Each row comes from the steps of one walk. Every step used is in the known rows, and no mark comes twice. Write the walk behind each row, first mark first.
Known rows
B -> M -> S -> Y -> U: [ -5  -4  13  -1 -25  24 -18   6 -13  -3   5  -9 -11  22 -46  -8  -2 -27
  12  49  -6  13 -19  19   3 -26  29  -1   7 -31 -23  28   4   1 -20]
Q -> S -> M: [ -8  16  10   2  20 -22  15   1   5 -10  -4  -6  35 -14   1  -4  29   8
  20   0   3  11  21 -35  -4 -15  -1  -9  -9   7   9 -13  -3  14   2]
W -> C -> S: [  1  16  15  15 -16  -1  15  13  10   5  -9  12 -20 -34  -3  -4   2  21
  16 -33  -1   1  -7 -15 -17  25   0   7 -25  21   7 -30  -3   4  15]
U -> M -> S: [  1  -9  12  -1  -4  21 -41  14 -10 -12  -3  15   7  17  20 -22   1   3
  -2  28  -9  21   0  10  12  -6  10  11  13 -17 -11  46  25  13  -3]
Y -> S -> M: [  6  -7   3 -10  16   0   8   2 -14 -12   6 -15  37 -13  11  28  22  25
  -7  -4  -1  -4  13 -39   8  -7  10  -5 -10   4  -3  13  12   7   5]
T -> J -> U -> M -> B: [ 39  -2   4 -31  22   2 -11 -22  13  29   4 -21  14  13   1 -18  25 -40
   2  42  -6 -33 -16  12   1   0 -13   4  17   4   9  22   8  -5  -2]
J -> U -> M: [ 11   1   6 -20  15  30 -22  -9  12  15  -1   1   4  21  -6 -21  18 -15
   1  32  14   3   0  25  -5  14 -15   4  29  -1  -8  28  10   0  22]
B -> M -> U -> Y -> S: [ 34 -27 -16   1  -5  30 -13   5  -3   1 -15 -24  43 -20 -12  25   5  -7
   1  16  28 -28  -5   5  -3   1  28   0  12  -8   9 -14   0  42 -36]
C -> S -> Y: [ -1  38  19  -7  13 -25 -13  -6  15  15 -17  11 -36 -29 -33   0  35  -3
  40 -33  -3  19 -26  -3   5   9  -2 -10  -3   9 -28 -13 -18  -5 -15]
Y -> U -> M -> S: [-14 -14  20  -1 -20  28 -25  14 -16 -12   3  20  15  27   9 -31 -14  -1
 -18  61 -19   1   6  24   4 -15  14   4  11 -19  -6  52   9   0  12]
B -> M -> U -> Y: [ 22 -22  -5  12  -5  29 -13   6  12   4 -23 -15  27 -13 -25  10 -11 -10
  18  11  22 -19 -11  22 -10  -1  20   1  18 -16  18 -23 -12  29 -41]
B -> M -> S -> Y -> U -> J: [-13 -10  23   5 -11  13  -7  12 -30  -3   9  -9 -20  10 -53  -5 -16 -18
  16  68 -16  16 -39  16  11 -27  30 -12  10 -41 -30  18  10  -9 -22]
Y -> S -> Q: [ 32 -13  -6 -25   6   1  -2  -4  13   4   7 -21   7  -4  -3  24  29  12
  -9   8   7 -16 -21 -26  14  -5  -1  -8 -11 -11  -8  15  11  18  30]
C -> S -> M: [ -6  23  23   3  20 -16   1   3  19  -1 -16  13  14 -18  -9  12  12  50
  23 -33 -12   7   0 -24  -5  15  -2 -12 -14  18  -1 -13 -12  -4  -8]
B -> M -> U -> J -> T: [ 27 -11  14  28  34   9   8  19 -13  -5  11 -33  35   6 -26  -8 -51  -2
  -5  17  11  13 -26  -1 -11   2   6 -19  12 -13  10 -24 -20   7 -38]
Y -> U: [-16  -5   8   0 -14   6  16  -2  -4   0   6   7   8   9 -11  -7 -16   0
 -16  32  -6 -18   7  13 -10  -9   4  -8  -1  -4   4   6 -14 -12  15]
Y -> S: [ 12  -8  -9 -14   0   4   2  -3 -15  -2   8  -9  14  -6  11  18  13   0
 -16   5   5  -8   7 -18  10   0   6  -2  -5   7  -9   9  10  15   6]
Z -> S: [ -6   4   4  37   1 -20  10   0   2   0  -8  -2 -17   6   4   9  -5  13
  18  15  -2 -13  11  10   9   8   2   3  -9 -11  -4 -14   5   3  -8]
C -> W: [ -7  -5  -1   9   4   3  15  -4  12   7 -19   0  -6  -4 -15  12  -4  24
  -5   4   3   5  13   2   8  -1  -5  -6  -2 -23  12 -10  11   5  -5]
S -> M -> U: [  3   2  22   8  16  -3   3   3   6  -2   2 -25  43 -15  -6  21 -11  19
  13 -18   2   3  -3 -23 -18 -11   9 -11   0   2  12 -16 -25   3 -10]
Q -> S -> M -> U: [  4  19  20   5  21 -20  15   2  10  -3   0 -25  53 -24  -2   4  13   1
  22 -10   8  17  10 -37 -23 -20   5 -16  -7  10  17 -33 -26  21  -9]
W -> C -> S -> Y: [ -4  30  21   9  -8 -10   1   7  11   9 -12   2 -48 -46 -26  -8  28  -4
  42 -39   2  20 -29 -14 -10  13   0   3 -21   9 -17 -26  -3  -3   5]
J -> U -> Y -> S -> M: [ -1 -15  -4 -16  14  28 -11  -3   3   2 -25  -2  39 -21 -23  33  41  32
  20  22  16 -39  15 -13   9   9  15  -3   6 -20  -4  15   1  14  17]
Y -> S -> Z: [  6  -5  -1 -29   7  30 -12 -13 -11  -7   3   9  41 -20  12  32   8  23
 -17 -16 -11  -8   9 -26   6   2   5  10 -12   1   3  20  13  29   8]
S -> Q: [ 19  -8   5  -9   6  -8  -6  -2  28   5  -1 -11 -10   3 -18   6  11  13
   9   1   0  -8 -27  -8   4  -5  -7  -5  -4 -16  -1   2  -2   5  23]
T -> J -> U: [ 21  -5  -3 -16  -2   3   6  -6  14  20  -6 -17  -3  -2 -27   4  20  -7
  10  35  13 -22  -4  13   7   3   4 -15  -2   1  -2  -1 -17  -4  18]
Z -> S -> Y -> U -> J -> T: [-30  10  37  50  31 -31  21  10 -26  -7   4  -7 -24   5 -41 -13 -30   1
  20  52 -10 -11 -14  21  11  -8   4 -24  -2 -48 -30  -7 -16 -23  -6]
J -> U -> M -> B: [ 24  10  10 -33  23  18 -19 -25  13  28  11  -6  17  26   2 -21  16 -37
   2  27  -9 -18 -15  10 -12  10 -24  17  28   0  10  27   9  -8   0]
T -> J -> U -> Y: [  7 -20 -10  -7  -2  14  -9   0  17  15 -36  -1   0 -21 -34   7  29   5
  29  42  18 -48  -2  27  14   6  14 -10   5 -22   2  -4 -17   8   9]
W -> C: [ -2  -6   4  16 -21  11  15  14  -7  -5   3  -9 -12 -20   3  -4  -6  -2
   1  -8   5  -2  -2 -11 -16   4   5  13 -18   0  12 -13  13   3  19]
B -> M: [ 22  -8 -10   2  -3  14   1  -1   6   0   1 -14   4  18 -14  -2  -4 -14
  -3  13   9   5  -2   8  -2   1   5   5   5   2   6  -2  15  10 -24]

Write each row's walk
[-11  -7  17 -14  -6  40 -36   4  -3 -12 -11  26  28  -6   1  19 -11  37
  10  -9 -23  11  -1 -14   6  -4  17  16 -12 -23   4  30   2  23   2]	M -> S -> Z
[-23  25  15  -7  -2 -21  12 -10  -3   5   1  -2  -7 -12 -32 -23  30 -45
  20  32   2  10   0   0  -7 -30   0 -15   0  -5 -15  -6 -19   2   8]	Q -> S -> Y -> U
[ 23 -14  10  12  14   1  11   7  -9   6  10 -34  16  -4 -22  12 -39 -11
   5  23   7   8 -32   1 -11  -4  10 -16  15  -4   5 -31  -5   8 -38]	B -> M -> U -> J
[ -6  12  27  12  35 -34  22   7  -7  -6   0 -26  47 -34  -6   9  -3  11
  27   9  -2  18  -8 -41 -13 -19   4 -29  -2   2   7 -42 -20  11 -14]	Q -> S -> M -> U -> J
[ -6 -10  17  -8  -4  14   0  -1  -7  -4   7  14  11  19   9 -30 -12 -14
 -25  46  -6 -10  12  31  -8  -8  -2  -4  17  -1   1  31   5  -8  15]	Y -> U -> M
[ 26 -10   1 -21  10  13 -13  -6  11  17  -5 -14   3   6  -6 -17  28 -22
   1  49  14 -12  -2  27   8   6  -4 -10  15   2  -7  25   5   2  17]	T -> J -> U -> M
[-26   5  22  -2 -20   8 -19   6 -16  -1   1   5 -16   5 -35  -6   4 -13
  16  38 -18   8 -18  11   7 -29  22  -4   1 -36 -27  29 -10  -9   3]	M -> S -> Y -> U
[-20  26  29   9 -22  -2  16   6   5  10  -5   8 -39 -38 -38 -10  11  -8
  24  -7  -8   0 -20   2 -20   2   6  -4 -22   7 -14 -18 -17 -15  19]	W -> C -> S -> Y -> U
[ 41 -33 -14 -31   4  13 -12  -3  32  17 -28 -23   6 -25 -41  32  59  15
  21  49  26 -66 -24   1  29   2  16 -18  -4 -30  -9  12  -4  25  37]	T -> J -> U -> Y -> S -> Q
[-20  10  17  -8  -8  -3   5  -7  -6   5   5  -1 -22  -1 -34  -7   7 -32
   9  23  -6  -3 -11  16  -3 -21   6 -12   5 -17 -19   8 -14 -17   5]	S -> Y -> U
[ 14 -16  -3   6 -17  27 -21  13  -6  -9  -2  -5   7  25 -11   0  -8   3
   5  24  -3  16 -10   4   8  -5  22  11   1 -17   1  19  20  20 -24]	B -> M -> S
[ -7 -19  -5  -3  11  10  -9   6 -11 -20 -21   0  42 -29  -2  32  33  36
  11   4   5 -32  17 -22  14  -3  23  -2  -2 -18  -2  11  14  18  -3]	U -> Y -> S -> M
[ 24 -22 -12 -28   7  28 -20  -9  29  18 -25  -7   9 -12 -38  30  46  22
  21  33  23 -49 -21   0  16  10   4  -4   4 -34 -10  16  -2  23  40]	J -> U -> Y -> S -> Q
[ 27 -28  -4 -16   4  59 -27  -5   1  -4 -21  -5  69 -34 -15  43  -4  16
   3  -7  12 -27  -1  -7  -6   3  25   9   4 -16  19  -1   2  57 -34]	B -> M -> U -> Y -> S -> Z
[  1  12  23 -21   7  27 -57   0  -4  16  -7   2 -21  14 -33 -20  40 -28
  34  37   4  29 -23  22  13  -5   5   7  28 -32 -41  50  11   2  11]	J -> U -> M -> S -> Y
[-18 -10  23  22  20  -2  24  14 -25 -12  12   5  19  11 -22 -20 -54  16
 -24  46 -14 -14  -4   9  -5  -3   3 -25   2 -22  -2   4 -20 -21   8]	Y -> U -> J -> T
[ -7  13  10 -17  10   9  -3 -11   8  -4  -9  18  39 -22   4   1  15   8
  12 -15  -5  12  16 -19  -7  -5  -7   4 -14   4  17  -6  -6  34   4]	Q -> S -> Z
[ -6  -9  -5  -5  -1  31 -17  -3  15  14 -31  11   2  -7 -35   6  21   7
  28  26  15 -35  -1  26   1  17   7   5  17 -26  -1   1 -10   5  14]	J -> U -> Y
[ -1 -10   4  14  -2  10 -17   8   8   3 -24  -2  21 -28 -15  10  -7   3
  21  -3   9 -23  -8  14  -9  -3  15  -1  12 -20   9 -20 -24  18 -20]	M -> U -> Y
[ -1  16  26 -26  14  -4 -11 -25  -7  16  19  -3  -3  14  -8 -31  10 -62
  -1  31 -22 -12 -23  18 -10 -25 -11   6  26 -14 -10  31   7 -20 -16]	S -> Y -> U -> M -> B
[  8   0   6  -2  -9  18 -34   9  -7  -1  -3 -14 -21  12 -36  -1  17 -24
  30  17   4  32 -29   3  14 -16  24   7   6 -26 -27  21  21  14 -32]	B -> M -> S -> Y
[ 19  11  19   5  -8  -6  12  11  39  10 -12  -1 -28 -33 -19   2  14  39
  24 -30   0  -8 -36 -22 -12  19  -5   1 -33   6   4 -24  -4   7  35]	W -> C -> S -> Q
[ 32  -6   2   7  -3  19   2   2  10   6   5 -32  26   7 -17   4 -22 -20
   1   5  16   8 -13   4 -19  -3   9  -4  10   7  14 -21 -11  16 -34]	B -> M -> U
[ 22 -17   9 -15  -4  21 -37   9   2   9  -9  -5   5  16  -5 -18  22  -2
   9  60   4  -3  -6  22  22  -1  11  -6  10 -16 -14  44   6   9  16]	T -> J -> U -> M -> S
[-11  18  11  27  10 -30  -5  -7  -1   6  -8 -12 -46  -5 -19   8  22 -12
  42   7   1   1  -7  11  16  -6   2   2  -2 -25 -31 -10   7  -1 -17]	Z -> S -> Y
[ -6  -5  15  23  36 -10   8  18 -22 -12   5  -2  14   3  -9 -12 -33  18
  -8  16  -4   6 -11  -4   8   6  -4 -17   1 -20  -3  -4  -7 -12  -6]	U -> J -> T
[-23 -12  18   4   0  -6  25   4 -23  -2  12   2  -1  -1 -15  -3 -32   6
 -13  51 -19 -17 -11  12  -3  -8   7 -22   3 -14  -7  -4  -9 -23  11]	Y -> U -> J
[  5 -15 -17 -19   1  33 -16  -7   1  11 -23   2  16 -15 -24  23  33   6
  12  32  19 -40   7   6  11  16  11   3  13 -19  -9  12  -1  18  18]	J -> U -> Y -> S
[  9 -10  17  -1  32 -13  14   7 -25  -8  13 -36  48 -34   4  41  -9  28
  -1  10  -5  -2 -15 -45   1 -10  16 -26  -3  -2  -3 -16  -4   6 -10]	Y -> S -> M -> U -> J
[ -7 -23  -7 -19   4  41 -26  -6  -7 -11 -28  25  45 -39   4  36  17  31
   3 -11  -3 -36  13  -9  11   6  16  14  -4 -22   4  17  11  39   0]	U -> Y -> S -> Z
[ 19 -16  19 -10   5  15 -46  13  16  -6  -4   3   2  19   2 -15  15  16
   6  30  -8  11 -29   3  18 -11   4   5   6 -34 -10  50  25  16  19]	U -> M -> S -> Q
[ -6  19  32  11  17 -21  -4 -23  -3  15  11  -8 -18  20  -7 -23   7 -48
  18  47 -28 -27 -14  30  -3 -20  -8  11  18 -26 -16  18  15 -16 -27]	Z -> S -> Y -> U -> M -> B
[  3  -3  20  10  16 -13   6   7 -13   5   5 -19  11 -22  -6  13 -32   2
   8  13  -6   3 -29  -6  -9  -5   6 -19   7  -8  -3 -27 -20  -2 -16]	M -> U -> J
[ 50 -34 -11 -11   2  27 -15   0  24   6 -15 -34  34 -16 -32  34  20   5
  13  19  24 -34 -33  -5   5  -5  20  -8   8 -25  10  -7  -1  45 -15]	B -> M -> U -> Y -> S -> Q
[  0  -1  40  28  52 -10  12  22 -13 -17   8 -25  54 -14 -14   5 -41  35
   5  -2  -6   8 -15 -28 -11  -5   6 -28   2 -19   7 -21 -32  -8 -18]	S -> M -> U -> J -> T
